Each row comes from the steps of one walk. Every step used is in the known rows, and no mark comes twice. Write the walk behind each row, first mark first.
Known rows:
nikize -> puve: [ -4   6   9  -1  -2  -8   4  -4  11   1 -35   5 -13   4   9  -3 -21   9
  -5   0   6 -11   2   8   5]
nuges -> vira -> nurisaz: [ -6 -12  -7  38  -3 -13  14  -2  11  -6  -5   5  13   7   2 -22 -24  -5
 -18   7  24 -16  -5   7 -11]
nurisaz -> vira -> nuges -> puve -> nikize: [  0  -4   5  -2 -10  -9   3 -13  12   2 -22   7  -4   0  -2 -34 -31   8
  -6   4  21  -2  10   7 -12]
nurisaz -> vira -> pite -> puve: [  8  12   5 -24  -1   2  32   8   0  -1   3  12  -7  10  13 -20 -24   3
 -11  16  12 -13  -5   7 -21]
nuges -> puve -> nikize -> togub: [ 12  -4   2 -23  -6 -13 -19  -4   8  11 -31  21 -10  10  10 -24 -24  -7
 -18   5  11   1  13  10  16]
togub -> nikize -> puve -> nuges -> vira -> pite: [ -8 -15   7  22   8 -21  50   7   8   5 -19  15 -22  20  24 -31 -28   2
 -19  15  15 -22  13   3  -3]
vira -> nuges: [-12  -1  -3  26  -2 -15  20 -17   2   4  -8   3   0   2   7  -1 -23  -9
   0  11  13 -12 -10   7 -10]
puve -> nuges -> vira -> pite -> togub -> nikize: [  0 -14   6  -4  10 -23  41   2  -6   5  14  18  -7  24  21 -35 -18 -17
 -14  21   9 -12   5   1  -1]
vira -> nuges -> puve: [-10 -12   0  -5  -9 -10  23  -7  12  -2 -17   1  -7   5  -2  -9 -23  -2
  -5  12  20  -4   4   9 -16]
nikize -> puve -> nuges -> vira -> pite: [ -2  -9  19  28   4 -11  43   2   5   4 -19  13 -18  22  12 -22 -20  -4
 -14   5  16 -17  -2   7  -7]
nurisaz -> vira -> nuges -> puve -> pite -> togub -> nikize: [-19   5  -4 -49  -1 -13   5  -8   2   3   9   5   3   3  26 -16 -37  14
  -9   6   2   2 -20   4 -13]
popil -> nuges: [ 12   7  12  12  -3  -5  12  -8   2   6  -7   6  -3   4  -5   2  -1 -21
   0  10  19   6  -6   3   0]
nikize -> togub: [  6   5   0  16  -1 -19  -1 -11  -2  16   0  16   6   0  22  11 -21  -9
 -14   4   4  -5 -12   6   7]
puve -> pite -> vira -> nuges: [-30  20   9  14  -4  -5  25 -29  -8  10  -4  -6   3  10  11  -7 -27 -16
  -1  12   7 -13 -37  11 -16]
vira -> nuges -> puve -> pite: [-18   1   0 -22  -6  -5   9  -9   4   3 -14   0 -10  13  11  -7 -27  -6
  -6   3  11  -3 -18  12 -15]
puve -> pite: [ -3  18   5 -13   1  -5  -5  -9  -3  10  -4   4  -4  12  20  -6 -16 -11
  -6  -3   3  -6 -19  10   1]
vira -> nuges -> puve -> nikize: [ -6 -10  -1 -11  -8  -9   2 -10  13  -1 -39   7 -17  10  -5 -35 -25  -7
  -4  11  18  -4  15  10  -3]
togub -> nikize -> puve -> nuges: [-13  -6   8  -2   4 -24  23  -4  12   3 -29  10 -18   5  20   1 -23   1
  -1  10  -4 -15  21   5  11]
nuges -> vira -> pite: [ 11  -4   3  27   1 -10  37   5  -1   6   2   8  -5  18  10 -39 -18  -7
 -21  11  30 -15  -4   5 -14]
puve -> nikize -> togub: [  9   7  -1  16   0 -18 -22 -12  -3  18 -22  23  -5   7  20 -15 -22 -14
 -14   3   3  -7   0   8  22]
vira -> pite -> togub -> nikize -> puve -> nuges: [-10  -7   5 -29   9 -19  24  -3   2   3 -20  19 -27  22  25 -18 -21  -1
  -3  17  -9 -15  10   3  12]

Which walk is each row?
[  4   5  17 -25   1  -2  43   1  -2   0   8  16  -7  15  12  -8 -18 -11
  -2  16   2 -11   0   7 -19]
nurisaz -> vira -> pite -> puve -> nuges
[ 18   7   5  15  -2  -6  28  -7  -2   9  13  10   0   6  15 -20 -19   9
 -10   5  18 -12   0   5 -14]
nurisaz -> vira -> pite
[ 19  -2  15 -25  -8   0  -7  -3  12   1 -39  10 -20  13 -16 -31  -2 -20
  -5   9  25  14  19   7   7]
popil -> nuges -> puve -> nikize
[  0   1   2 -11   3   0  42  18   0  -4 -10  13 -11  21  10 -38 -22 -13
 -22  21  23 -14  -7   8 -20]
nuges -> vira -> pite -> puve
[  4   7  -7 -20   4  -5  -1   4  -6   9 -29  29 -23  25  24 -33 -26 -19
 -20  19   2 -13   0  10   8]
vira -> pite -> puve -> nikize -> togub
[-26 -19  -1   9   6 -24  13   0  14 -10 -20  14  -2  12  15 -17 -33   2
 -12  11  -2 -16   1   4   7]
pite -> togub -> nikize -> puve -> nuges -> vira -> nurisaz
[  7   3  10  -1   3   4  45  16  -1  -2  -9  14 -13  20  -3 -31  -9 -27
 -18  23  30   0 -18   4 -21]
popil -> nuges -> vira -> pite -> puve
[ 11   2  17  34  -1  -7  25   0   2   6  -1   7   5   4  -6 -14  -5 -22
 -12   9  31   8 -12   1  -9]
popil -> nuges -> vira
[-21   4   3 -52  -2  -3  -4 -11   0   1 -10   5  -6  17  10  -9 -24  -8
  -2   5   1   5 -31   9  -9]
vira -> nuges -> puve -> pite -> togub
[ -9   1  15 -34   0  -8  25   2   3  -5 -12  11  -8  12   5   6 -11 -27
   5  17  -4  -7   3  10  -3]
pite -> puve -> nuges
[ -8   5  -2 -83   1 -11  -8   4   3   1  -8   7 -10  17  22 -24 -21  -2
 -11   9  -1   4  -2   8   7]
nuges -> puve -> pite -> togub -> nikize
[ 17  -1  11  -9  -6  -9 -16  -6   7  14 -28  22 -12   9  -1 -18 -11 -22
 -15   8  18  17   4   6  15]
popil -> nuges -> puve -> nikize -> togub
[ -9  -3  19 -16   2  -8  38  10   3  -5  -7  10  -1  12   5 -12 -16 -26
  -8  17   8  -6  -5   9 -13]
pite -> puve -> nuges -> vira
[-23  16  -2   2  -6  -1   7 -22   1   0  -7  -3   7  15  10 -11 -25 -13
  -7   8   5 -18 -22  14  -7]
puve -> pite -> vira -> nurisaz
[ -7  21   8 -42   3  -4 -17 -10 -10   6   1   8  -2  16  20  -8 -12 -13
  -3  -2  -7   1 -29   8   7]
puve -> pite -> togub
[ 10  15  -2 -13   2  -5   0   1  -6  12 -11  30 -11  12  26 -30 -33  -4
 -21  14   5 -11  -8   7   0]
nurisaz -> vira -> pite -> puve -> nikize -> togub
[-12  20  10 -12   2  -2  -6  -5   4   6 -31   4 -17  12  22  -2 -24   6
  -7 -10  -2 -10 -20  11   5]
nikize -> puve -> pite
[  1   7  -1 -19   5 -13  16  -3   3   4  -9  16 -15   7  28 -27 -32  28
 -13   9   2 -13   2   1   1]
nurisaz -> vira -> pite -> togub -> nikize -> puve
[-16  -3  10 -32   7 -24  10  -6   6   0 -23  13 -16   9  20  -1 -20  -2
   3  11 -16  -9  10   3  19]
pite -> togub -> nikize -> puve -> nuges
[-26  -1  -9 -56   1 -14   2  -6   2   0  -7   5 -10  14  22 -19 -31  -2
  -6  13  -1  -1 -14   7  -4]
vira -> nuges -> puve -> pite -> togub -> nikize
[  9   3   2 -24   3  -6  11  -6  -8   4  -1  14  -9  23  12 -22 -11 -10
  -5  12   6  -8  -5   5   2]
vira -> pite -> togub
[-18   6   1 -31 -12   3  11 -13  11  -6 -15  -5   1  17  -2 -21 -25  -7
 -12  10  12 -11 -10  16 -12]
nuges -> puve -> pite -> vira -> nurisaz
[-14 -11  12  19   5 -25  35   4  12   3 -21  10 -11   5  19 -15 -27   2
 -12  10   9 -15  12   4   1]
togub -> nikize -> puve -> nuges -> vira
[ 10   4  -4 -19   4 -16  20  -3  -5   7  17  16  -1   7  28 -30 -25  11
 -11  15   6 -10   4   0  -4]
nurisaz -> vira -> pite -> togub -> nikize
[ 11  -4   6 -38  -8  -6  -8  -1  13   0 -38  10 -19  13  -4 -42 -14  -7
  -9   6  17   0  27  12   8]
nuges -> puve -> nikize
[-26 -21  -4  37   3 -26  27   1  20  -8 -25   8  -3   8  14 -16 -34   4
 -14  11   9 -24  13   5  -1]
togub -> nikize -> puve -> nuges -> vira -> nurisaz
[ -9   1  -4  -7   2 -18  13   0  14   2 -35   5 -16   0  21 -12 -28  14
  -9   8   5 -15  16   5   8]
togub -> nikize -> puve
[ -6  -5  -2  -4  10 -16  26  11   3   0 -20  14 -18  17  25 -45 -30  11
 -24  14  13 -16   0   2   2]
nuges -> vira -> pite -> togub -> nikize -> puve
